Known rows, with every way that one mark hangs from another
gine[dozoz[porav[lizi] vegod[tazabi vini]]]: -.10 .36 -.17 -.55 -.06 -.20 -.24 .15 -.01 -.27 .08 .15 -.40 .29 -.36 -.12 .39 .13 -.03 .11 .71 .68 .29 .33 -.54 .19 .01 -.45 -.45 .05 -.29 -.71 .28 .03 -.26 .30 .14 .28
gine[dozoz[porav vegod] lizi]: -.11 .20 -.18 -.44 -.06 .01 -.44 .02 -.06 -.37 .03 .10 -.22 .20 -.12 -.32 -.04 .09 .23 .00 .76 .30 .13 .72 -.45 .29 .21 -.20 -.29 .15 -.25 -.39 .02 .04 -.17 .27 -.15 .06
vegod[lizi[gine[dozoz] porav] tazabi vini[pamege]]: .07 .29 .14 -.48 .03 -.10 -.29 .25 -.24 -.47 .25 .00 -.31 .44 -.01 -.24 .15 .01 -.27 -.35 .64 .63 .12 .25 -.64 .00 -.13 -.42 -.30 .17 -.11 -.54 .40 .03 -.42 .08 .39 .34
gine[dozoz[porav[vini] vegod[lizi tazabi]]]: -.06 .33 -.17 -.52 -.05 -.09 -.35 .26 -.09 -.29 -.03 .13 -.29 .28 -.20 -.19 .20 .33 -.02 .04 .80 .60 .17 .50 -.48 .20 .04 -.30 -.32 -.01 -.25 -.55 .08 -.07 -.14 .45 -.05 .35
pamege[tirag[dimed]]: -.14 .49 .09 -.05 .01 .17 -.18 .06 -.22 -.08 -.02 .37 -.27 -.10 -.51 -.23 -.37 .31 -.05 -.14 .26 .22 .15 .56 -.36 -.04 -.06 -.48 -.21 .00 .05 -.23 .02 -.18 -.01 -.16 -.18 .14
lizi[porav]: -.21 .28 .16 -.11 -.03 .00 -.18 .39 -.23 -.06 .05 .25 .04 .23 -.16 -.13 -.18 .45 .06 -.19 .24 .34 .08 .44 -.46 -.03 .00 -.13 .02 -.02 -.18 -.21 .16 -.02 -.02 .07 -.03 .22
dozoz[vegod]: -.17 .30 .07 -.16 -.09 -.13 -.15 .17 -.04 -.08 -.01 .45 -.22 .21 -.38 -.33 -.13 .29 .20 .00 .26 .32 .21 .38 -.32 .09 -.06 -.11 .04 -.02 -.20 -.21 .05 -.11 -.02 .23 -.14 .16
dozoz[vegod[lizi[gine porav] tazabi]]: -.01 .34 .00 -.51 -.15 -.20 -.45 .44 -.27 -.14 .14 .29 -.21 .44 -.18 -.38 .05 .54 -.14 -.28 .53 .58 .08 .23 -.66 .12 -.06 -.32 -.08 -.14 -.16 -.30 .44 -.21 -.14 .35 .21 .04
lizi[vegod]: -.15 .29 .14 -.19 -.06 -.05 -.22 .17 -.13 -.02 .11 .35 -.14 .16 -.19 -.37 -.15 .26 .16 -.07 .20 .33 .14 .37 -.25 .12 -.03 -.08 .10 -.05 -.18 -.34 .10 -.01 -.02 .16 -.09 .18
porav[lizi]: -.17 .29 -.05 -.09 -.15 -.09 -.12 -.01 -.02 -.03 .01 .29 -.02 .40 -.22 -.12 -.10 .30 .04 -.18 .27 .32 .29 .22 -.35 -.05 -.05 -.16 -.16 .00 -.24 -.28 .11 -.10 -.17 .06 -.10 .19
gine[dozoz lizi[porav vegod[tazabi vini[dimed]]]]: -.07 .45 .24 -.85 .05 -.17 -.35 .30 -.24 -.51 .37 -.01 -.52 .08 .01 -.27 .24 .08 -.10 -.05 .46 .36 .03 .30 -.58 .13 -.10 -.42 -.03 .00 .03 -.85 .40 .02 -.38 .12 .25 .25
dozoz[porav]: -.11 .26 -.04 -.05 -.06 .07 -.18 .26 -.15 -.02 -.13 .32 .06 .27 -.24 -.07 -.13 .39 .10 .00 .37 .35 .23 .54 -.39 .02 .08 -.20 -.20 -.07 -.33 -.14 .04 .00 .03 .09 -.04 .13
vegod[tazabi vini[dimed]]: -.06 .47 .29 -.35 -.04 -.20 .06 .24 -.15 -.14 -.02 .44 -.44 .29 -.38 -.05 .06 .27 -.18 .08 .08 .37 .29 .05 -.43 -.18 -.35 -.46 -.08 -.20 -.05 -.46 .22 -.14 -.20 -.02 .26 .26
lizi[porav vegod[tazabi vini[dimed pamege[tirag]]]]: .04 .53 .37 -.50 .10 .00 -.14 .66 -.27 -.23 .30 .26 -.60 -.05 -.48 -.06 .16 -.01 -.05 -.04 .35 .31 .01 .23 -.49 .02 -.02 -.52 .03 .03 .00 -.66 .50 -.29 -.25 .03 .28 .15
lizi[porav[vini] vegod[tazabi]]: -.26 .44 .24 -.39 -.07 -.12 -.27 .66 -.16 -.12 .12 .05 -.10 .09 -.15 -.15 .00 .49 -.06 -.08 .32 .55 -.01 .33 -.47 .04 -.11 -.14 .07 -.02 -.15 -.56 .25 -.06 .01 .33 -.02 .34
vini[dimed pamege]: .01 .42 .32 -.13 .03 -.01 -.04 .12 -.04 -.23 -.05 .44 -.24 .22 -.35 -.05 -.16 .01 .10 -.02 .06 .01 .23 .18 -.31 -.09 -.02 -.10 .01 .03 -.04 -.11 .15 -.20 -.24 .00 -.04 .22
vegod[lizi[porav[dozoz[gine]]]]: -.08 .36 -.08 -.41 .07 .09 -.30 .15 -.18 -.12 .14 .15 -.07 .43 -.05 -.32 .04 .57 -.04 -.35 .44 .53 .27 .52 -.49 .04 -.06 -.29 -.17 .16 -.17 -.20 .22 -.05 .02 -.09 .12 .19
lizi[gine[dozoz] vegod]: -.10 .32 .07 -.34 .05 -.02 -.45 -.13 -.13 -.21 .20 .00 -.18 .20 .03 -.64 -.06 .15 .17 -.11 .36 .45 .22 .44 -.39 .26 -.10 -.16 .01 .13 -.10 -.31 .13 .05 .04 .08 .07 .23
pamege[tirag]: -.19 .33 -.02 .04 .02 .08 -.12 .11 -.22 .06 -.06 .34 -.18 .20 -.40 -.22 -.32 .26 .14 -.18 .36 .23 .12 .54 -.37 -.04 -.09 -.36 -.05 -.03 -.15 -.28 -.01 -.20 .04 -.10 .01 .09
lizi[gine porav[dozoz] vegod[vini]]: -.05 .56 .20 -.47 .00 -.07 -.37 .43 -.10 -.25 .43 -.11 -.25 .22 .07 -.49 .17 .40 -.03 -.25 .41 .77 .28 .36 -.50 .08 -.19 -.35 .06 .23 -.21 -.34 .35 .00 -.01 -.11 .26 .26
vegod[lizi[gine] tazabi vini[pamege]]: .10 .32 .16 -.28 -.13 -.17 -.11 .22 -.10 -.31 .12 .30 -.31 .55 -.21 -.16 .05 .06 -.31 -.28 .47 .57 .27 .11 -.48 -.21 -.26 -.43 -.37 .01 -.22 -.43 .36 -.10 -.39 .10 .35 .20
dozoz[vegod[tazabi vini]]: -.21 .38 .15 -.35 -.12 -.29 .03 .32 -.04 -.17 .01 .43 -.44 .26 -.49 -.22 .08 .24 -.05 .08 .32 .59 .23 .20 -.43 -.04 -.28 -.38 -.14 -.08 -.16 -.51 .16 -.07 -.15 .25 .18 .21
porav[lizi[gine] vini]: -.05 .47 -.02 -.11 -.20 -.15 -.23 .03 .08 -.19 .09 -.02 .00 .49 -.04 -.17 .05 .47 -.08 -.23 .36 .51 .45 .13 -.44 -.15 -.23 -.12 -.19 .19 -.35 -.22 .16 -.26 -.02 .00 -.09 .25

Rows
-.24 .43 .04 -.65 -.14 -.22 -.37 .40 -.07 -.27 .01 -.01 -.25 .36 -.14 -.32 -.09 .32 .01 -.30 .62 .43 -.07 .46 -.63 .08 -.01 -.28 -.12 .06 -.01 -.46 .11 .01 -.26 .25 .06 .14 -> gine[lizi[porav[dozoz[vegod[tazabi]]]]]
-.07 .27 -.03 -.40 -.04 -.14 -.14 -.02 -.09 -.34 .26 .38 -.52 .26 -.20 -.40 .15 .11 .02 -.05 .55 .54 .33 .39 -.32 .16 -.11 -.33 -.10 .06 -.21 -.55 .12 -.02 -.29 .16 .04 .32 -> gine[dozoz[vegod[lizi vini]]]
-.08 .31 -.19 -.25 -.20 -.07 -.31 .21 -.01 -.06 .05 .33 -.11 .31 -.38 -.10 .12 .34 .17 .01 .54 .43 .28 .37 -.39 .18 .20 -.18 -.26 .01 -.42 -.24 .23 -.13 -.06 .32 -.19 .07 -> dozoz[porav[lizi] vegod]
-.20 .52 .14 -.66 .10 -.07 -.19 .44 -.12 -.17 .26 .04 -.35 .19 -.20 -.40 .29 .44 -.11 -.12 .34 .80 .22 .41 -.53 .07 -.26 -.44 -.20 .17 -.10 -.60 .35 .09 .07 -.01 .38 .23 -> lizi[porav[dozoz[gine]] vegod[tazabi vini]]
-.19 .24 .06 -.55 .02 .01 -.49 .13 -.21 -.37 .31 -.07 -.13 .09 .16 -.44 -.08 .12 .17 -.24 .57 .29 -.05 .63 -.47 .25 .13 -.09 .03 .15 -.10 -.55 .15 .13 -.21 .18 -.09 .18 -> gine[dozoz lizi[porav vegod]]
-.09 .57 .27 -.07 .06 .21 -.17 .45 -.17 -.37 .14 .10 -.22 -.19 -.42 .07 -.20 .23 -.07 -.21 .37 .24 .07 .55 -.43 -.09 .07 -.30 -.25 .33 .00 -.26 .14 -.31 -.11 -.08 -.31 .35 -> lizi[porav[vini[pamege[tirag[dimed]]]]]
-.06 .49 .33 -.39 -.04 -.10 -.33 .60 -.08 -.31 .18 -.12 -.11 .20 -.07 -.23 .07 .25 -.10 -.20 .39 .56 .06 .21 -.55 -.01 -.10 -.09 -.07 .22 -.15 -.40 .35 -.13 -.09 .29 .08 .27 -> lizi[gine porav[vini[pamege]] vegod[tazabi]]
-.08 .63 .28 -.52 -.02 -.09 -.40 .54 .03 -.34 .18 -.31 -.20 .27 .00 -.32 .11 .25 -.09 -.29 .50 .64 .06 .28 -.57 .04 -.13 -.16 -.03 .34 -.07 -.37 .28 -.06 -.08 .15 .13 .38 -> lizi[gine porav[dozoz vini[pamege]] vegod[tazabi]]
-.07 .45 .19 -.03 .04 .20 -.12 .09 -.16 -.19 -.03 .36 -.31 -.09 -.56 -.10 -.36 .00 -.01 -.19 .28 .12 .11 .51 -.30 -.06 .06 -.36 -.30 .16 .08 -.20 .05 -.20 -.18 -.12 -.20 .18 -> vini[pamege[tirag[dimed]]]
-.10 .27 .05 -.31 -.15 -.19 -.01 .26 -.19 -.11 .02 .47 -.30 .42 -.25 -.10 .00 .29 -.28 -.17 .37 .56 .20 .20 -.39 -.18 -.24 -.44 -.23 -.20 -.19 -.56 .21 -.02 -.32 .12 .25 .23 -> vegod[lizi tazabi vini]
.03 .44 -.15 -.13 -.11 .08 -.23 .39 .08 -.23 .08 .13 -.28 .14 -.50 .11 .17 .10 .19 -.05 .75 .36 .27 .47 -.38 .10 .25 -.23 -.38 .30 -.46 -.36 .19 -.41 -.11 .24 -.31 .15 -> dozoz[porav[lizi vini[pamege[tirag]]] vegod]
-.16 .49 -.02 -.41 -.11 -.11 -.33 .02 .08 -.05 .15 .06 -.18 .33 -.10 -.38 .03 .23 .11 -.25 .39 .48 .26 .31 -.28 .12 -.01 -.16 .00 .11 -.17 -.40 .14 .01 -.12 .04 -.08 .24 -> porav[dozoz lizi[vegod]]
.04 .76 .29 -.54 .04 -.04 -.47 .44 -.03 -.33 .34 -.23 -.24 .17 .11 -.37 .19 .57 .03 -.14 .26 .50 .32 .23 -.53 .10 -.17 -.20 .27 .21 -.11 -.21 .32 -.29 .10 -.09 .07 .34 -> lizi[gine porav[dozoz vini[dimed]] vegod]
.11 .49 .09 -.21 .20 .24 -.20 .15 -.08 -.36 -.02 -.02 -.37 .03 -.31 .06 .04 -.03 .18 .06 .57 .11 .22 .60 -.47 .09 .11 -.34 -.24 .26 -.15 -.33 .06 -.30 -.07 -.10 -.07 .35 -> gine[dozoz[porav[vini[dimed pamege[tirag]]]]]
-.04 .70 .09 -.80 .03 -.16 -.16 .01 .06 -.18 .27 .18 -.57 .30 -.30 -.29 .50 .32 -.15 .01 .22 .61 .51 .01 -.44 .04 -.32 -.50 -.26 .10 -.07 -.64 .45 -.15 -.10 -.11 .33 .18 -> porav[dozoz[gine] lizi[vegod[tazabi vini[dimed]]]]
-.19 .40 .08 -.55 -.10 -.04 -.46 .33 -.11 -.26 .24 -.09 -.08 .22 .09 -.40 -.10 .28 .11 -.35 .51 .37 .02 .58 -.46 .11 .08 -.16 .06 .15 -.10 -.42 .15 .06 -.17 .06 -.07 .15 -> gine[lizi[porav[dozoz] vegod]]
-.16 .35 .00 -.44 .04 -.20 -.35 -.06 -.06 -.25 -.03 .09 -.33 .34 -.21 -.59 -.01 .21 .04 -.06 .49 .52 .15 .32 -.58 .22 -.22 -.26 -.14 .06 -.02 -.36 .12 -.01 -.03 .24 .19 .22 -> lizi[gine[dozoz[vegod[tazabi]]]]
-.26 .28 .00 -.61 -.06 -.12 -.39 -.06 -.12 -.28 .06 .02 -.28 .22 -.03 -.50 -.11 -.03 .04 -.14 .56 .32 -.07 .50 -.45 .14 -.05 -.23 -.16 -.02 .03 -.73 .05 .16 -.29 .25 .07 .17 -> gine[dozoz lizi[vegod[tazabi]]]
-.08 .35 .17 -.28 -.05 -.01 -.45 .40 -.24 -.12 .29 .09 -.02 .18 -.01 -.46 -.05 .47 .09 -.19 .29 .51 .10 .37 -.50 .16 -.03 -.12 .13 .03 -.22 -.21 .36 -.07 .07 .11 .06 .10 -> lizi[gine porav vegod]
-.13 .32 .15 -.35 -.20 -.14 -.16 .18 -.09 -.33 .33 .24 -.31 .18 -.10 -.32 -.03 .08 .00 -.09 .40 .40 .23 .39 -.26 -.03 -.12 -.24 -.12 .04 -.29 -.62 .17 .00 -.22 .07 .00 .08 -> gine[lizi[vegod[vini]]]
-.08 .36 .12 -.38 -.06 -.01 -.22 .32 .09 -.55 .28 .08 -.19 .17 -.22 -.15 .13 .24 .13 -.10 .50 .29 .21 .47 -.47 .06 .06 .02 -.34 .46 -.31 -.34 .22 -.24 -.08 .24 -.24 .08 -> dozoz[gine[lizi[porav[vini[pamege]]]] vegod]
-.06 .25 -.09 -.41 -.02 .02 -.30 .25 -.21 -.15 .27 .45 -.20 .26 -.26 -.35 .12 .54 .08 -.14 .42 .48 .26 .43 -.45 .18 .06 -.19 -.15 .07 -.26 -.27 .35 -.20 .06 .22 -.02 .01 -> dozoz[gine vegod[lizi[porav]]]
.00 .69 .41 -.49 .07 .00 -.26 .53 .06 -.39 .26 -.09 -.34 .06 -.06 -.13 .13 .20 .10 -.09 .24 .28 .18 .26 -.35 .08 .02 -.07 .24 .33 -.04 -.28 .22 -.21 -.12 .04 -.12 .47 -> lizi[porav[dozoz vini[dimed pamege]] vegod]
.02 .54 .45 -.35 .01 .02 -.19 .56 -.07 -.36 .30 .11 -.26 -.02 -.15 -.03 .08 .20 .09 .01 .14 .19 .16 .20 -.33 .05 .05 .02 .20 .18 -.15 -.32 .31 -.27 -.12 .17 -.18 .35 -> lizi[porav[vini[dimed pamege]] vegod]
.01 .57 .21 -.62 .06 -.27 -.19 -.01 -.07 -.39 .17 .18 -.66 .26 -.29 -.44 .30 .17 -.08 .11 .33 .55 .37 .09 -.59 .13 -.37 -.47 -.10 .01 -.01 -.48 .31 -.17 -.14 .07 .38 .28 -> lizi[gine[dozoz[vegod[tazabi vini[dimed]]]]]
-.23 .52 -.12 -.66 -.03 -.10 -.31 -.05 .07 -.03 .08 .08 -.23 .38 -.24 -.43 .21 .33 -.04 -.16 .37 .61 .29 .25 -.44 .12 -.16 -.31 -.32 .13 -.07 -.53 .25 .01 -.01 .07 .16 .12 -> porav[dozoz[gine] lizi[vegod[tazabi]]]
-.12 .32 -.04 -.34 -.10 -.10 -.22 .44 -.11 -.02 -.18 .40 -.17 .22 -.47 -.16 .00 .35 .08 .13 .49 .46 .10 .46 -.48 .13 .05 -.30 -.24 -.17 -.22 -.34 .16 -.04 .00 .41 .04 .08 -> dozoz[porav vegod[tazabi]]
-.01 .47 .39 -.29 .01 -.16 .12 .28 -.06 -.30 -.02 .42 -.49 .28 -.45 .06 .07 -.02 -.15 .05 .09 .25 .26 .02 -.40 -.20 -.26 -.37 -.18 -.05 -.03 -.45 .26 -.13 -.37 .02 .26 .30 -> vegod[tazabi vini[dimed pamege]]
-.10 .57 .22 -.61 -.04 -.18 -.35 .51 -.15 -.23 .29 -.12 -.30 .31 -.03 -.45 .19 .42 -.18 -.25 .44 .86 .17 .25 -.60 .05 -.27 -.46 -.02 .11 -.11 -.49 .40 .05 -.06 .00 .44 .28 -> lizi[gine porav[dozoz] vegod[tazabi vini]]
